Every row comes from one small tree of marks. Brackets hold a mark, then the marks that hang from it, in the order of their numbers. Every link used is in the known rows. Which tree was each row made from?
In the rows, zero is written as 128.
Known rows
{k_195 k_166 {k_686 {k_725 k_458 {k_842 k_205}}}}: [112 104 159 203 133 105 118 134 115 134 117 113 110 148 162 137 170 158
  92 144 145 108 179  86 104 102 168 120 107]
{k_686 {k_195 k_166}}: [128  88 152 189 128  96 109 127 119 115 102 130 115 140 139 124 206 153
  98 141 129 101 152  77  92 124 158 117 110]
{k_195 {k_166 {k_47 {k_686 {k_725 {k_842 k_205}}}}}}: [127 103 163 184 112 112 116 124 125 107 109 128 118 138 131 120 202 162
  85 140 132  94 162 116 112  98 175 126 114]
{k_11 {k_458 {k_725 k_842}}}: [135 104 136 170 104 100 129 111 129 103 141 134 120 145 170 127 169 155
 101 162 144  86 144 125  91 127 126 113  82]
{k_84 {k_458 k_11 {k_725 k_686 k_842}} k_483}: [155 100 150 198  76  32 101 156 120 124 166 126 113 166 163 137 161 163
 105 174 158  89 140 123  90 143 106 115 121]
{k_686 k_47 {k_195 k_166}}: [128  90 163 190 155  78 109 131 118 118  83 138 124 142 131 120 220 138
  83 131 124  99 162  76 105 126 167 111 127]
{k_458 k_11 k_84 {k_725 {k_686 k_195} k_842}}: [136  82 155 191 103  53 119 107 101 112 148 125  82 156 200 136 191 138
  90 167 162  97 144 109  83 132  99 110 124]
{k_725 {k_458 k_84} {k_842 k_205}}: [117  84 147 197 106 112 135 123 157 115 121 129  83 128 172 165 124 152
  83 171 163 109 170 143  88 103 122 122  98]
{k_458 {k_725 k_842}}: [132 116 139 171 113 124 129 124 120 115 135 136 112 150 166 133 158 156
 106 164 129  93 150 122  92 120 138 111 115]
{k_11 {k_458 {k_84 k_483} {k_725 {k_686 k_195}}}}: [144  86 137 181  93  49 106 113 121  93 147 140 106 144 179 120 198 151
  97 159 171  93 139 104  84 142  96 110  74]
{k_725 {k_458 k_11 k_84}}: [129  70 129 211 116  82 128 120 144 111 125 125  88 147 176 146 147 147
  80 168 168 112 153 125  83 122 105 120  77]
{k_483 {k_11 {k_458 k_725}} k_84}: [156  81 128 179 107  54 112 115 119  87 158 146 106 149 174 122 212 157
  91 167 185  77 142 120  74 140 104 118  68]
{k_84 {k_458 k_11 {k_725 {k_842 k_205}}} k_483}: [157 108 151 194  88  36 100 160 142 119 165 131 114 161 155 139 152 165
  99 174 157  95 147 137  87 137 110 112 143]
{k_166 {k_47 {k_686 {k_725 {k_458 k_11} k_842}}}}: [126  97 144 189  98 102 115 120 117  99 112 119 113 144 136 125 168 155
  92 140 149  92 165 131 105  94 160 131  91]
{k_11 {k_458 k_84 k_725}}: [141  93 125 181 112  88 126 105 133  92 144 146 110 142 179 115 185 154
  91 163 163  94 141 118  85 135 106 108  78]
{k_195 {k_166 k_47} {k_686 {k_725 {k_842 k_205}}}}: [127 106 171 194 130 106 113 133 104 128 114 125 118 144 156 119 204 163
  91 137 138 100 181  83 119  98 181 120 131]
{k_458 k_11}: [134  81 124 195 122  87 123 120 130 113 116 124 108 153 160 139 172 154
  82 162 151  98 145 127  86 136 130 119 106]
{k_11 {k_458 k_725}}: [138 103 123 174 110 101 127 110 134  97 140 139 124 148 166 119 180 158
  97 159 145  91 139 121  88 135 123 111  72]
{k_483 k_11 {k_84 {k_458 {k_725 {k_686 k_195}}}}}: [156  83 139 195  97  46 100 137 104  99 162 145 101 151 161 124 216 159
 103 164 179  80 144  99  76 144 112 120  96]
{k_195 {k_166 k_47} {k_686 k_725}}: [131 104 157 198 135 106 109 133  96 125 111 129 124 150 152 104 217 164
  95 132 136 101 174  67 119 106 178 119 112]
{k_458 k_84 {k_725 k_686 k_842}}: [131  98 143 183 101 105 131 111 107 111 145 140  89 145 193 134 175 151
  97 171 155  95 146 117  90 127 110 111 106]
{k_47 k_686}: [120  94 112 181 110 127 122 116 119  92  89 131 116 139 130 124 179 160
  86 152 142  96 151 126  90 120 154 125  87]
{k_47 k_166 k_686}: [121  94 133 176 101 125 121 109 125  73  92 147 118 138 126 114 196 158
  78 143 134  84 144 130  89 109 162 130  89]
{k_842 k_205}: [122  97 122 184 123 128 127 121 156 107 109 137 108 133 147 147 165 164
  78 160 144 105 154 141  88 128 145 118 113]
{k_205 k_842}: [125  96 136 191 124 126 127 123 139  95 114 140 113 134 144 142 157 164
  97 162 142  95 166 118  85 135 153 113  93]
{k_47 k_166 {k_686 k_725}}: [115 110 133 178 109 119 109 108 115  72 104 137 123 141 118 111 184 158
  89 126 149  78 146 131  87 106 174 133  93]
{k_458 k_11 k_84 k_725}: [146  90 130 193 125  71 123 112 125 105 148 138  92 161 189 121 183 147
  82 170 161 105 140 122  81 137  96 105 120]
{k_166 {k_47 k_686}}: [133  93 132 180 101 128 120 120 120  91  94 141 119 137 129 114 197 162
  85 147 132  95 160 122 108 107 161 125  92]
{k_195 k_166 k_686}: [128  89 144 198 135 112 123 132 106 128  98 131 117 150 162 118 211 162
  85 154 129 108 166  68 106 121 161 114 107]
{k_686 {k_725 k_458}}: [114 110 122 198 126 118 115 127 130 113 127 118 114 145 143 140 131 157
 108 138 161  98 156 120  88 115 151 125  75]
{k_84 k_458 {k_483 k_11}}: [158  91 136 201  93  38  91 165 128 114 145 140 122 153 134 134 168 172
 105 165 169  84 149 112  86 142 121 122 106]

Which tree is each row?
[109  81 175 193 102  89 125 121 119 113 101 128 102 137 156 154 170 132
  88 144 133  90 165 106 101 106 152 127  81] | {k_725 k_458 {k_686 {k_47 k_166} k_195} k_842}
[120 105 144 183  99 123 117 120 130  96 109 126 113 134 129 130 165 159
  90 139 145  96 170 138 107  91 167 130  95] | {k_166 {k_47 {k_686 {k_725 k_458 {k_842 k_205}}}}}
[154  93 138 195  99  68 115 139 123 106 158 137 101 152 166 127 179 160
  98 172 172  87 147 127  83 135 116 116 120] | {k_483 {k_84 {k_458 k_11 {k_725 k_842}}}}
[117 103 153 208 160  91 115 138 106 132  99 123 123 155 152 119 193 147
  84 132 140 108 178  70 113 111 172 114 102] | {k_195 k_166 {k_686 k_47 {k_725 k_458}}}
[116  77 178 197  85  98 125 126 115 127 117 114  98 137 163 152 176 146
 101 152 129  99 164  90 105 100 149 130  70] | {k_725 k_458 {k_686 {k_195 {k_166 k_47}}} k_842}
[105  87 152 196 108 108 140 123 144 124 107 121  97 135 165 173 144 142
  74 163 143 103 169 142 103 113 140 123  84] | {k_725 k_458 {k_686 k_47} {k_842 k_205}}
[129 104 170 195 129 104 111 135  91 130 112 125 121 149 156 112 206 162
  99 135 137  96 179  71 121  98 181 121 121] | {k_195 {k_166 k_47} {k_686 {k_725 k_842}}}
[110 106 134 186 104 120 114 111 126  75 109 132 119 141 122 119 167 155
  90 129 149  85 150 133  86  98 167 135  73] | {k_47 k_166 {k_686 {k_725 k_458}}}
[112 107 156 173 104 100  99 109 103  75  99 130 119 135 117 117 186 149
  99 118 147  73 155 115  86  97 182 135 113] | {k_47 k_166 {k_686 k_195 {k_725 k_842}}}
[132  90 141 178 102 115 111 119 114  90  89 138 118 134 124 111 209 157
  91 138 130  96 162 106 105 105 166 125  99] | {k_166 {k_47 {k_686 k_195}}}
[133 105 169 174  98 104 121 121 101 119 136 132 109 149 168 125 204 151
 105 154 118  93 150  92 104 116 144 115 109] | {k_458 {k_725 {k_686 {k_195 {k_166 k_47}}} k_842}}
[141  91 157 189 108  66 116 116 108 114 143 125 107 165 175 119 223 146
  88 155 127 101 138  95  96 132 125 112 107] | {k_458 k_11 {k_725 {k_686 {k_195 {k_166 k_47}}}}}
[162 108 153 189  86  37  94 166 120 118 167 141 120 161 148 133 162 168
 114 171 159  81 148 114  87 135 114 117 121] | {k_84 {k_458 {k_725 k_842}} {k_483 k_11}}
[148 103 130 200 108  76 118 140 132 114 155 133 118 163 156 122 170 161
  98 167 144  96 138 120  87 141 121 112 120] | {k_84 {k_458 k_11 k_725}}
[106 110 162 193 147  78 103 130 131 118 104 117 113 135 132 150 146 133
  96 120 155  97 180 114  96 105 170 119 127] | {k_686 k_47 k_195 {k_725 k_458 {k_842 k_205}}}
[156  88 134 207  93  35  95 162 136 117 141 129 118 157 141 135 159 167
  98 166 166  94 145 122  88 145 117 119 118] | {k_84 {k_458 k_11} k_483}
[128 106 162 191 132  89  93 127 107 113 117 125 122 142 128 112 205 153
 111 116 141  92 159  76 102 110 178 123 117] | {k_686 {k_195 {k_166 k_47}} k_725}
[105  85 144 195  87 122 140 120 145 122 122 115  90 133 172 177 133 153
  86 170 147 104 161 142  93 112 134 129  71] | {k_725 k_458 k_686 {k_842 k_205}}
[121  94 126 210 128  82 113 120 130 111 136 116  98 150 162 140 138 149
  97 144 181 101 154 124  82 119 128 123  86] | {k_686 {k_725 {k_458 k_11 k_84}}}
[135  91 152 186 111 117 121 125 121 105  99 137 121 142 132 109 219 163
  83 147 121  98 155 101 113 107 165 123  95] | {k_195 {k_166 {k_47 k_686}}}
[117  73 147 205 113  95 133 114 133 101 109 145  95 139 169 141 178 139
  70 154 154 100 155 117  98 119 123 122  62] | {k_725 {k_458 k_84} {k_686 {k_47 k_166}}}
[133  80 130 202 105  87 116 136 145 111 123 136  94 140 162 144 139 156
  93 165 167 110 159 119  86 119 109 118  71] | {k_725 {k_458 {k_84 k_483}}}
[127  89 143 206 122  41  86 130 121 109 133 113  98 148 151 137 151 143
 107 131 184 102 159  99  77 120 127 121 101] | {k_686 k_195 {k_725 {k_458 k_11 {k_84 k_483}}}}
[127  92 161 181 142  85 109 122 123  94  83 153 123 137 128 119 211 137
  81 126 128  87 159  96  98 121 168 116 126] | {k_686 {k_47 k_166} k_195}
[128 107 139 178 126  99 120 118 108 111 121 139 115 153 160 123 202 143
  94 148 127  98 147  98  96 137 138 107 105] | {k_458 {k_725 {k_686 k_47 k_195}}}
[150  91 137 187  99  52 106 127 108 104 157 147  93 156 184 128 194 156
  94 172 172  95 140 109  83 142  88 110  93] | {k_458 {k_84 {k_483 k_11}} {k_725 k_686}}
[127 102 140 180 109 109 100 119 107  90  98 131 122 136 118 108 199 157
  99 124 143  91 163 106 104 102 175 127 103] | {k_166 {k_47 {k_686 k_195 k_725}}}
